Each row comes from the steps of one walk. Every step used is in the known rows, and no mark comes twice. Write the walk behind each row, first mark first.
Known rows
m/t/k: [ 1.350  0.340 -0.283  0.247  0.592  0.486 -0.646  0.430  1.086  0.928
 -0.782 -0.233 -2.493  0.424 -0.691  0.920  1.204 -0.749 -1.751  0.722
 -1.140 -1.099 -0.811  0.157  1.450]
u/n/t/k/c/m: [-2.513 -0.593 -1.362  1.084 -0.899  0.738  0.201  0.319  0.898  0.448
 -1.703  0.448 -2.512  1.952  0.194  0.868  1.966 -2.761 -1.935 -0.182
 -1.042 -0.754 -1.950  0.362 -0.956]
u/n: [-2.773 -2.450 -0.786  1.140  0.925  0.267 -1.366  0.399  0.867  0.473
 -0.520  0.485 -1.106  0.908 -0.533 -0.752  1.412 -1.480 -1.081  0.246
 -0.507 -0.851  0.142 -1.850  0.024]
k/c/m/t: [ 0.591  0.160 -0.973  0.786 -0.873  0.784  0.548  0.545  0.811  0.381
  0.033 -0.512 -1.697  1.079 -0.889  1.505  3.121 -1.018 -2.383  0.023
 -0.904 -0.432 -1.004  0.161 -1.307]
m/t/k/c: [ 1.343  0.786 -1.223 -0.383 -0.094  0.846 -0.202  0.408  0.861  0.387
 -0.448  0.147 -2.418  1.218 -1.037  1.207  1.321 -0.237 -1.907  0.039
 -1.426 -0.619 -0.278  0.044  1.457]
t/k/c: [ 0.107  0.942 -1.054 -0.583  0.557  0.649 -0.027  0.366  0.632 -0.287
 -0.228  0.276 -1.575  1.397 -0.932  0.920 -0.062 -0.147 -1.958 -0.987
 -1.149 -0.048 -0.319 -0.476  1.261]
u/f/c/m: [-1.527  1.601 -0.208  0.847 -0.618  0.125  0.080  0.345  1.320 -0.799
 -0.177 -0.514 -1.116  0.563 -0.792  0.692  1.451  1.065 -1.512  0.604
 -1.533 -0.072 -0.933 -0.612 -1.312]
b/t/k: [ 0.735  1.578 -0.225 -0.185  1.258  0.342 -0.807  0.319  1.204  0.598
 -0.706  0.147 -2.376  0.433 -0.916 -0.283  1.557 -0.850 -1.758  0.070
 -0.888 -1.327 -1.678  0.494  1.135]
b/t/k/c/m: [ 0.802  2.436 -0.697  0.050  0.493  0.708  0.392  0.342  1.066  0.141
 -0.435 -0.036 -2.719  0.976 -0.964  0.999  2.500 -1.233 -2.645 -0.921
 -1.638 -0.870 -2.201  1.320 -0.270]
c/m/t: [ 0.830 -0.304  0.004  1.407 -0.192  0.535  0.171  0.589  1.078  0.776
 -0.409 -0.910 -1.696  0.316 -0.366  0.962  2.997 -1.112 -2.257  0.721
 -0.390 -0.995 -1.439  0.405 -1.316]
n/c/m/t/b/u: [-1.073  1.465 -0.281  1.302 -1.270  0.612  0.239  0.460  1.106  0.618
 -0.066 -2.090 -4.627  0.462  0.175  1.106  7.168 -0.392 -2.952 -0.126
 -0.365 -0.666 -2.072  1.654 -2.331]
n/c/m/t: [ 0.863  0.896  0.790  1.195 -0.481  0.910  0.863  0.579  0.966  1.667
 -0.838 -1.221 -3.382  0.660  0.077  0.837  4.738 -0.005 -2.488  0.296
  0.476 -1.424 -2.104  0.417 -1.880]
u/f/c/m/t/b: [-0.640  1.232 -0.694  1.319 -1.798  0.300 -1.233  0.429  1.916 -0.837
 -0.288 -1.138 -2.483  0.309 -0.514  1.381  4.087  0.897 -1.685  1.804
 -2.099  0.058 -0.786  0.447 -0.923]
f/c: [-1.069  0.686 -0.353 -0.163  0.984  0.381 -1.303  0.310  0.975 -0.297
  0.769  0.291 -0.135  1.033 -0.727  0.529  0.271  0.666 -0.910 -0.592
 -0.186 -0.295  0.522 -0.880 -0.273]
c/m/t/k: [ 1.448  0.893  0.358  1.364 -0.091  0.630  0.368  0.448  1.137  0.901
 -0.995 -0.691 -2.685  0.228 -0.192  1.579  1.880 -1.188 -2.456  0.484
 -1.185 -1.178 -1.960  1.091  0.002]
f/c/m: [-1.079  1.356  0.261  0.795  0.545  0.359  0.084  0.337  0.990 -0.335
  0.665 -0.253 -0.676  0.869 -0.285  1.218  0.976  0.046 -1.613 -0.834
 -0.630 -0.447 -0.838  0.061 -1.568]
t/b/u/f/c/m: [-3.272  1.807 -1.361  0.830 -1.378 -0.171 -0.708  0.250  1.448 -1.695
  0.865 -1.359 -2.617  0.443 -0.752  1.097  4.037  0.606 -1.870  0.176
 -2.203  0.547 -0.795  0.519 -1.829]
m/t: [ 0.745 -0.761 -0.455  0.355  0.106  0.475 -0.936  0.566  1.042  0.788
 -0.245 -0.371 -1.440  0.503 -0.850  0.412  2.042 -0.492 -1.447  1.021
 -0.006 -0.925 -0.034 -0.824  0.206]
u/n/c: [-2.650 -1.320 -0.176  0.785  1.009  0.642 -0.534  0.438  0.730  1.408
 -0.911  0.239 -2.846  1.309 -0.147 -0.822  3.201 -0.091 -1.346 -0.060
  0.348 -1.324 -0.493 -1.691 -0.601]
k/t/b/u/n/c: [-4.954 -0.808 -2.200  1.145  0.400  0.517 -1.928  0.291  0.870  0.194
  0.929 -0.819 -3.817  1.081 -0.601 -0.969  6.549 -1.720 -1.756  0.043
 -0.240 -0.108 -1.209 -1.122 -0.422]
k/t/b/u/f/c: [-3.762  1.251 -2.908 -0.093 -0.733 -0.036 -2.354  0.195  1.372 -1.725
  1.810 -0.985 -1.570  0.601 -1.609 -0.252  4.075  0.256 -1.159  0.975
 -1.397  1.100 -0.167 -1.161  0.335]
k/c/m/t/b/u/f: [-1.410  0.690 -2.478  0.986 -2.699  0.271 -0.220  0.436  1.307 -1.042
  0.405 -1.551 -3.561  0.655 -1.310  1.346  5.910 -0.315 -2.703  1.061
 -2.488  0.398 -0.902  0.815 -1.539]
u/w: [-0.818  0.245 -0.269  0.906 -0.065  0.505 -0.497  0.617  0.903 -0.547
 -0.443  0.054 -1.606  1.066 -1.543 -1.356  0.826 -0.908 -1.573  1.049
 -0.220  0.189 -0.679 -1.187  0.241]
t/b/c/m: [-0.801  1.645 -0.860  0.973 -0.728  0.480 -1.035  0.513  1.418 -0.767
 -0.165 -1.171 -1.745  0.285  0.969  0.746  2.591 -0.619 -2.160 -1.502
 -1.371 -1.246 -1.622  1.145 -1.677]
f/c/m/t: [ 0.289  1.197  0.183  0.934 -0.048  0.508 -0.216  0.351  1.191  0.336
  0.416 -0.446 -1.474  0.658 -0.326  1.928  2.242 -0.144 -1.554  0.131
 -0.664 -0.887 -0.802  0.536 -1.467]
c/m: [-0.746 -0.037  0.279  1.177  0.186  0.354  0.206  0.583  0.853 -0.025
 -0.182 -0.757 -0.785  0.436 -0.240  0.565  1.632 -1.092 -2.293 -0.336
 -0.408 -0.453 -1.376 -0.016 -1.328]

Which walk is each row?
[ 0.303 -0.244 -0.235  1.565 -1.049  0.601 -0.948  0.654  1.453 -0.158
 -0.404 -1.360 -1.834  0.169  0.229  1.196  4.010 -1.289 -2.470  0.795
 -0.958 -0.301 -1.456  0.800 -1.034] | c/m/t/b
[-0.995  1.216 -1.267  0.562 -2.025  0.544 -1.377  0.562  1.527 -0.238
 -0.865 -1.195 -1.643  0.846  1.526  0.715  2.979 -1.398 -1.855 -0.697
 -0.212 -1.377 -1.986  1.745 -2.287] | n/t/b/c/m
[-2.525 -0.027 -1.474  0.402 -0.023  0.069 -1.287  0.412  0.931 -0.993
  0.852 -1.151 -1.711  0.443 -0.540 -0.001  3.205 -0.862 -1.970 -0.456
 -0.742  0.051 -0.015 -0.058 -0.701] | t/b/u
[-0.330  1.055 -0.184  1.172 -0.684  0.549 -1.222  0.401  1.669 -0.370
  0.442 -0.945 -1.750  0.537  0.149  1.877  3.458 -0.350 -1.791  0.221
 -1.192 -0.368 -0.878  1.146 -1.339] | f/c/m/t/b
[ 0.775  1.766 -1.310 -0.863  1.011  0.698 -0.318  0.313  0.944  0.126
 -0.233  0.560 -2.236  1.197 -1.360  0.074  1.576 -0.561 -1.890 -0.501
 -1.358 -0.825 -1.298  0.339  0.994] | b/t/k/c
[-1.181  1.512 -1.819  0.917 -0.726  0.733 -1.762  0.510  1.358 -0.845
  0.798 -1.149 -1.158  0.350  0.286  0.427  3.399 -1.518 -2.172 -0.915
 -1.012 -0.668 -2.304  0.577 -0.886] | k/t/b/c/m
[ 0.667  0.687 -1.639  0.003 -0.804  0.619 -2.281  0.498  1.607  0.124
 -0.058 -0.824 -2.567  0.287  0.407  0.544  3.303 -0.128 -1.334 -0.014
 -0.885 -1.658 -0.370  0.612 -0.018] | m/t/b/c
[ 0.079  1.664 -0.522  0.360  0.050  0.705  0.919  0.396  0.642 -0.341
 -0.314 -0.207 -1.760  1.154 -0.551  1.755  0.581 -0.714 -2.768 -1.287
 -1.781 -0.251 -1.428  0.497 -0.273] | t/k/c/m
[ 1.400  0.994 -0.839  1.036 -0.686  0.649 -0.444  0.452  1.236  0.859
 -0.419 -0.816 -2.454  0.263  0.201  1.280  2.745 -0.600 -1.808 -0.665
 -0.910 -2.244 -1.423  1.224 -1.621] | b/c/m/t
[ 1.455  1.914  1.095  1.147 -0.148  0.971  1.266  0.465  1.047  1.692
 -1.368 -1.034 -4.481  0.598  0.278  1.336  3.838  0.069 -2.829  0.149
 -0.506 -1.584 -2.751  1.305 -0.593] | n/c/m/t/k
[ 1.801  2.326 -0.489  0.768 -0.506  0.703  0.162  0.310  1.324  0.904
 -0.904 -0.679 -3.573  0.181  0.325  1.828  2.019 -0.727 -2.086 -0.662
 -1.653 -2.402 -1.927  2.129 -0.424] | b/c/m/t/k
[-1.910  0.872 -2.048  0.153 -1.380 -0.105 -1.894  0.204  1.658 -0.976
  0.699 -1.016 -3.167  0.404 -1.393  0.768  4.660  0.981 -1.136  1.610
 -1.823  0.218  0.449  0.021 -0.297] | m/t/b/u/f/c
[-1.620 -0.313 -1.565  0.550  0.236  0.607 -2.357  0.620  1.157 -0.760
  0.917 -0.809 -0.331  0.536 -0.710 -0.699  2.671 -1.530 -1.741  0.559
 -0.220  0.506 -0.755 -1.271  1.011] | k/t/b
[-0.467  1.184  1.021  1.071  0.289  0.715  0.991  0.563  0.692  0.865
 -0.691 -0.982 -2.577  0.832  0.265  0.302  3.431  0.124 -2.608 -0.848
  0.328 -1.030 -2.111 -0.163 -1.931] | n/c/m
[-0.678  2.574 -0.798  0.833 -0.926 -0.063  0.406  0.051  1.377 -0.106
 -0.144 -0.950 -4.133  0.311 -1.179  2.168  3.647  0.719 -1.880  0.948
 -2.635 -0.689 -1.430  1.407 -0.767] | b/u/f/c/m/t/k
[-3.467 -2.321 -2.113  1.358 -0.323  0.178 -2.149  0.317  1.219  0.239
  0.296 -0.463 -3.408  0.546 -0.663  0.031  5.259 -2.035 -1.434  0.939
 -1.193 -0.673  0.250 -0.023 -0.629] | m/t/b/u/n
[-3.342 -1.802 -1.360  2.411 -0.839  0.213 -1.211  0.315  1.327  0.096
 -0.002 -1.041 -4.062  0.279 -0.220  1.104  6.077 -2.741 -2.182  0.594
 -1.637 -0.856 -1.084  0.934 -1.897] | c/m/t/b/u/n
[ 0.156  0.981  0.403  1.533 -0.874  0.903 -0.275  0.626  1.348  0.815
 -0.861 -1.707 -3.790  0.594  0.596  0.884  5.998  0.005 -2.704  0.472
 -0.196 -0.831 -2.029  0.825 -1.625] | n/c/m/t/b
[-4.490 -2.385 -2.035  0.656 -0.409  0.041 -1.004  0.289  0.780  0.822
 -0.589 -0.003 -2.268  1.296 -0.334 -0.525  3.505 -2.744 -1.026  0.417
  0.438 -1.046 -0.216 -0.614 -1.502] | b/u/n/t
[-1.328  1.520 -1.131  0.823 -1.338 -0.056  0.123  0.162  1.346 -0.132
  0.454 -1.038 -3.092  0.397 -1.338  1.603  4.246  0.579 -1.629  1.176
 -1.805 -0.575 -0.753  0.738 -1.935] | b/u/f/c/m/t
[ 0.019  0.359 -1.182  0.758 -1.588  0.858 -0.493  0.611  1.195 -0.472
  0.214 -0.987 -1.844  0.941 -0.369  1.667  4.074 -1.096 -2.672  0.017
 -1.470  0.142 -0.984  0.707 -1.012] | k/c/m/t/b
[-3.910  1.560 -1.874  0.603 -2.744 -0.195 -0.840  0.307  1.555 -1.272
  0.023 -1.538 -2.417  0.922 -0.042  0.974  4.546 -0.290 -1.537  1.142
 -0.990  0.249 -1.284  1.066 -2.563] | n/t/b/u/f/c/m
[-1.375  1.426 -0.784  1.466 -2.285  0.319  0.053  0.486  1.391  0.370
 -0.579 -2.315 -5.328  0.321 -0.267  0.759  7.846  0.461 -2.777  1.374
 -1.296 -0.399 -2.043  1.071 -2.063] | n/c/m/t/b/u/f
[-3.960 -0.780 -2.855 -0.164 -0.669  0.333 -0.343  0.148  0.615  0.488
 -0.710  0.480 -3.154  2.064 -0.549  0.318  2.487 -2.487 -1.428 -0.386
 -0.608 -0.741 -0.568  0.218 -0.534] | b/u/n/t/k/c
[-0.526  0.680 -1.505 -1.053 -0.833  0.724 -0.310  0.412  0.744  0.294
 -1.028  0.174 -1.440  1.867 -0.196  0.490  0.434 -1.222 -1.755 -0.137
 -0.185 -0.398 -0.909  0.020  0.531] | n/t/k/c
[-2.979 -0.715 -1.917 -0.158 -1.324  0.009 -1.599  0.491  1.029 -0.407
  0.134 -1.238 -1.896  0.940  0.031 -0.089  3.684 -1.893 -1.722  0.304
  0.476  0.013 -0.634  0.293 -1.367] | n/t/b/u
[-2.625 -0.709 -0.440  2.048 -0.245  0.537  0.555  0.286  0.811  1.837
 -0.384 -0.831 -5.438  0.811 -0.255  0.607  6.840 -1.311 -2.244  0.066
 -0.294 -1.654 -1.610  0.685 -2.765] | b/u/n/c/m/t
[-0.660  0.820 -1.563 -0.330 -0.144  0.464 -2.097  0.479  1.332 -0.691
  0.160 -0.634 -1.573  0.544  0.549  0.054  1.724  0.149 -1.377 -1.270
 -0.915 -1.078 -0.240  0.137 -0.277] | t/b/c
[-3.257 -1.018 -1.412  1.158 -0.321  0.468 -1.377  0.308  1.107  1.022
 -0.281 -0.928 -5.292  0.910 -0.188  0.025  7.314 -0.820 -1.686  0.562
 -0.445 -1.082 -0.854  0.126 -1.040] | m/t/b/u/n/c
[ 0.500  2.257  0.074  0.927 -0.830  0.373  0.061  0.224  1.674  0.108
 -1.022 -0.424 -3.013  0.437 -0.716  1.839  2.140  0.809 -1.710  1.476
 -2.476 -0.684 -1.354  0.723  0.106] | u/f/c/m/t/k
[-3.875 -1.391 -1.666  0.492 -0.201  0.044 -0.838  0.180  0.784  0.787
 -1.119  0.227 -3.293  1.245 -0.168  0.009  2.412 -2.661 -1.204  0.341
 -0.311 -1.256 -0.688  0.237 -0.387] | b/u/n/t/k
[-1.498  0.313 -1.554  1.526 -2.286 -0.028 -0.587  0.480  1.541 -0.545
 -0.174 -1.935 -3.495 -0.174 -0.749  1.017  5.831 -0.508 -2.556  1.701
 -2.154 -0.071 -1.272  0.930 -1.436] | c/m/t/b/u/f
[-0.554  1.360 -0.852  0.208 -1.285  0.748  0.675  0.472  0.787  0.075
 -1.301 -0.301 -1.725  1.734  0.035  1.289  1.256 -1.742 -2.447 -0.445
 -0.446 -0.389 -2.103  1.069 -0.917] | n/t/k/c/m
[-0.524  0.612 -0.800  0.446 -0.145  0.720  0.734  0.523  0.616 -0.390
  0.241 -0.394 -0.688  1.280 -0.692  1.184  1.373 -0.555 -2.481 -1.125
 -0.972  0.055 -1.069 -0.341 -1.406] | k/c/m
[-4.485 -0.778 -1.175  0.879  0.230  0.331 -1.240  0.295  0.891  0.366
  0.076 -0.600 -4.257  1.085  0.033 -0.511  5.832 -0.669 -1.782 -0.467
 -0.346 -0.788 -0.613 -0.444 -1.311] | t/b/u/n/c
[-3.507 -0.753 -1.823  1.369 -1.779  0.550 -1.877  0.455  1.635  0.102
 -1.390 -0.374 -2.457  1.013  1.689  0.226  3.798 -2.589 -1.374 -0.276
 -0.728 -1.745 -1.822  1.188 -2.436] | u/n/t/b/c/m
[-1.556  1.706 -0.881  1.130 -0.962  0.209 -0.877  0.245  1.320 -0.565
  1.312 -1.304 -2.685  0.459 -0.244  2.005  4.933 -0.579 -2.033 -0.187
 -1.359 -0.272 -0.775  1.649 -2.008] | f/c/m/t/b/u
